Each row comes from the steps of one walk. Every step used is in the known rows, and no mark comes twice. Write the walk behind each row, first mark first.
Known rows
movo-rakev-gakivev: [  1 -14 -19  17  -1  -1 -15 -25   6 -16 -19   7 -35  -9   7  15  -6  23
 -10  -2 -14   9  -1  19  -4 -12  12]
rakev-taluki: [-10  18   1  -6  -6 -22  -5 -16   9 -12   4 -14 -30  27   5  32  -8   1
  -9  -2  -5   3  -7  -7  16 -14   7]
gakivev-gedig-mameb-rakev: [ 33  -7  15 -13   6  -3   2  22 -14  -1  18  -1  14 -14  -1 -27  19  14
  -9  14  10  10  11 -12 -19   0  10]
mameb-rakev-movo-gedig: [-12 -13  13 -14   7  14   8   2  -2   2 -21 -24   1  -5   0  16   3   4
   5  20 -30   1  39   3  -5 -45  18]
mameb-gedig-dufog: [ 12  -8 -24 -17  11 -23  19   7 -37 -18   0  -4   8  14  -7 -14   3  -5
  30   5   3 -21 -28  13  18   7  16]
gife-gedig-mameb-rakev: [ 26 -12  10  -2  26  -1 -20  22 -13   7  17  -1  16  -2  12 -31   9  -6
  -6  11  33   0   2   3  -9  10  -9]
mameb-gedig-taluki-rakev-gife: [  3  15 -18   6 -47  18  -6   6  10  33 -25   1  24   4 -10 -24   2 -30
   6  -9   2   0 -10   2  13  17  -3]
taluki-gedig: [ -6 -10 -23 -17 -19  -7   7 -32   3 -30   0   2   4   0  11  23  -5  17
  12 -15   5   4 -14   5  14   7  11]
mameb-rakev-movo-gedig-dufog: [-16  -9  14  -9  25   6  24  15 -16  -2 -10 -10  10 -12 -18   6  -3 -11
  16  19 -16 -15  26  15   0 -26  22]
taluki-rakev-mameb: [ 13 -15   1  15 -21 -20   4 -25   4  15   6 -13   9   6  29 -11  -4  23
   1   4   2  15  14  -3   7 -13   5]
rakev-mameb: [  0  -4  -3  -1  11 -25   3 -29 -17   7  10 -14  -7  24  29  -7  -7  26
   3  -1 -14  13   2  -8  12 -20   7]
gedig-mameb: [ 34  -4  -4 -10  10 -26   7 -11 -18 -13  13 -15  -5   4   0   1 -10  22
   6 -15  17  16 -14  12  -3  -5  28]
movo-gedig-dufog: [ -4   7 -10 -14  16 -18  31  -9 -33 -31 -16  -7   2  14 -10  18 -12  10
  16   9   4 -16 -27  27  12   0  19]
dufog-gedig-mameb-rakev-gife: [-10 -10   1  -7  11  11 -11  18   7  31   2  -7  31   4 -17 -45   0 -20
   2   4 -16   5  -9   2 -11 -12  -3]
gakivev-rakev-gife-gedig: [-23  -6   6 -23  -7  17 -13 -16  31  18  -6  17  -4  24   6  -8  18 -18
  13  18  16 -15  13   7  17  26 -12]
gife-rakev-taluki-gedig-mameb: [  5   4  19  14 -16  -1 -27   6  19 -14  15  21   1  -7   0  -8  11  -8
 -27 -15  13   5 -10 -15 -11  39 -28]
gakivev-rakev-gife: [-12  -8   3 -17 -17   0  -3 -34  35  10  -5   9  -9  17   2  -5   9 -15
  12   2 -12   4  12  11  12  -2  28]
dufog-gedig-taluki-rakev-mameb: [  2  22  -8  48 -15   8  14  10   8  28  -3  -8  23 -12  14   7 -19  17
 -20 -13 -11  14 -23 -19 -14 -10 -32]
mameb-gedig: [ 13 -12 -24 -23  -7 -16   3  -5 -23 -13  -7 -20  -1  21  12  -3  12   7
  21   8 -11  -5 -17   1  11 -10  14]
dufog-gedig-mameb-rakev: [ 20 -10  -3   7  19  -5  -2  28  -5   4  11 -17  23 -10  -1 -22   0   2
  -6   3 -11   7 -17   1 -27 -23   3]
gedig-mameb-rakev-taluki: [ 20   9  24   8   6  -5 -23  21   4  13  19 -10  -5   2   0 -21   4 -21
 -23   0   0  15   9 -13 -15 -12   2]
rakev-taluki-gedig-dufog: [-26  12  -4  -6  -8  -8  11  -5   1 -23  12  18  -1   5 -16  26 -11 -13
   4  -9  13 -13 -21  -3  22  30 -13]
rakev-movo: [ -9 -10  -3 -20   5 -19  17 -21   4  -9   3 -16 -25   6  -6  41 -14  23
  20  -9  -9   4  22   5  14 -32  32]
rakev-movo-gedig-mameb: [  5  -6  15 -21   8   4  24   2 -25  -2 -14 -27  -5   2 -21  32  -7  32
  14   4  -3   8  20  10 -17 -25  13]
dufog-gedig-taluki-rakev-gakivev: [ -6  30 -19  43 -21  13   8   4  29   1 -12  -1  -3 -31  -1  34 -24  -2
 -10 -25  -7   0 -21  -4 -18  -3 -30]

Write each row's walk
[  0   6   7  -5 -23   2  -5  -1   1  -7  13   0   3   4  -8  17  -1   7
  -9 -14  16  15  -8 -13  -6  20 -22]
rakev-taluki-gedig-mameb
[-23  35 -10  -8   3  15 -10  -4   1  14 -14  15  -1  19  -5   5 -15 -16
  -3 -15  29  -9 -19   2  28  31 -21]
rakev-gife-gedig-taluki
[-12  29   2   1   3  18  25   0 -12  -3 -27 -15 -12  -4 -15  58 -24  14
  -2 -14 -15   6   5   0  -7 -25   7]
rakev-movo-gedig-taluki
[-17   5  11   8 -18  11  10  -2  28 -13  15  29   1  -7  -9  20   7 -26
   1   0   6 -12  -2 -10   2  34 -16]
gakivev-rakev-taluki-gedig-dufog
[-22   7   8  14  -5  -9 -12   4  21 -27  16  37   0  -5  -4   2   4 -26
 -16 -12  13 -24 -23  -5  20  47 -22]
gife-rakev-taluki-gedig-dufog
[  7 -17  -2  16  23 -21  -7  12 -32   7  10  15  18  13  19 -64  21 -14
   5  11 -11 -25 -14  -8  11  21 -15]
gife-rakev-mameb-gedig-dufog
[ 20  23 -25   4  -6  -2   3  10 -24  -6 -10  -9   0   6   6   3  -3  -6
   1 -19  -7   3 -32  -8   0  -2   2]
mameb-gedig-taluki
[ -2   1 -13 -10  29 -21  14   2 -21 -25  10  14   1  14  -1  10 -14   2
  19   5  45 -29 -25  21  30  29  -7]
gife-gedig-dufog
[-26  -8  -1 -19   8  12 -27  -2  12  21  -4   8  12  20  11 -34   9 -30
   4  18  14 -16  12   5  27  10  -9]
mameb-rakev-gife-gedig
[-17  24  -1   5   8  28 -30  13  14  29  -5  16  13   7   2 -29  -2 -44
 -14  -6  19  -6  -2  -5  18  21 -22]
mameb-rakev-gife-gedig-taluki
[-18   4   6   9  -4   5  -7  14  10  -7  16  17  15  -9  -6  -9   2 -39
  -6   0   1 -13  -3  -9  14  20 -12]
mameb-rakev-taluki-gedig-dufog
[ -5 -20   4 -15 -19  19 -20  -5  11  21   5   9  37  -8 -10 -52  10 -26
   7  -9   4  15  10   4  -1  17   2]
taluki-gedig-mameb-rakev-gife
[ 36 -11   4   2  13 -15 -12   5  -9   1  19 -11  10  -9   8 -34   4  -2
  -4  -7   7  18   2   7 -14 -16  29]
gedig-mameb-rakev
[ 12 -31 -12  19  13  -3   3  14 -50  21 -14   9  18  10   2 -46  12  16
   3  28 -17  -5 -17   3  -1   8  -5]
movo-rakev-mameb-gedig-dufog
[-12  -9  19 -14  -6  18  26 -13  15  -3 -19 -15 -16  -4  -2  44  11  13
  12  21 -28   2  39   5 -17 -30  16]
gakivev-rakev-movo-gedig
[  3 -17  11   1  23   4   9  32   2  21  11 -19  17 -19 -21  -3  -6   6
   5   4 -22   9  19  -8 -28 -38   2]
dufog-gedig-mameb-rakev-movo
[ 20 -13   5   6  -4  10  -2   8 -11  -5  -7  18 -18 -21 -12   3  11  47
 -17  11   4  11   7  -2 -30  14  -7]
movo-rakev-gakivev-gedig-mameb
[  3  28  -8  34 -16  20 -10   3  21   0  -9  12 -13 -23  13  23 -12  -8
  -9 -16  37  -8  -1   0  -1  30 -41]
gife-gedig-taluki-rakev-gakivev
[ 18 -21  18  -6  15  -4  -1  13   1  17  20 -16   2 -19 -13 -14  -3   1
   5  -5  -6  16  38   1 -17 -30  28]
gedig-mameb-rakev-movo
[ -5  38  -7   5  -5   8  12  -7   1 -17   1  11 -29 -17   0  35  -5  14
  -8 -18  -1  -2  -6 -24  -5  10 -17]
rakev-gakivev-gedig-taluki
[ -2  -8  -6   5   8  -6 -18 -18  13  -9   7  -8 -18 -13  23 -11   2 -16
   4  -3 -17   1  18   2   1 -25  11]
mameb-rakev-gakivev
[ 12 -11  29  -9  -1  20  23   4   2   9 -10 -16  -5 -10 -16  27  12  18
   9  14 -11  13  38   4 -41 -20  12]
gakivev-rakev-movo-gedig-mameb
[ -1   3  -1  17 -10  -3 -18  -8  11  -4 -16   5 -30  15   0  24  -6  18
 -32  12  -9  15 -10   5   4 -11   6]
movo-rakev-taluki
[ -6   1   4  -2  -2 -10  -9 -11  21 -28   6  23 -29 -13  15   2  21  13
 -10   4  -5 -19  10 -15   1  16 -12]
gife-rakev-gakivev-gedig
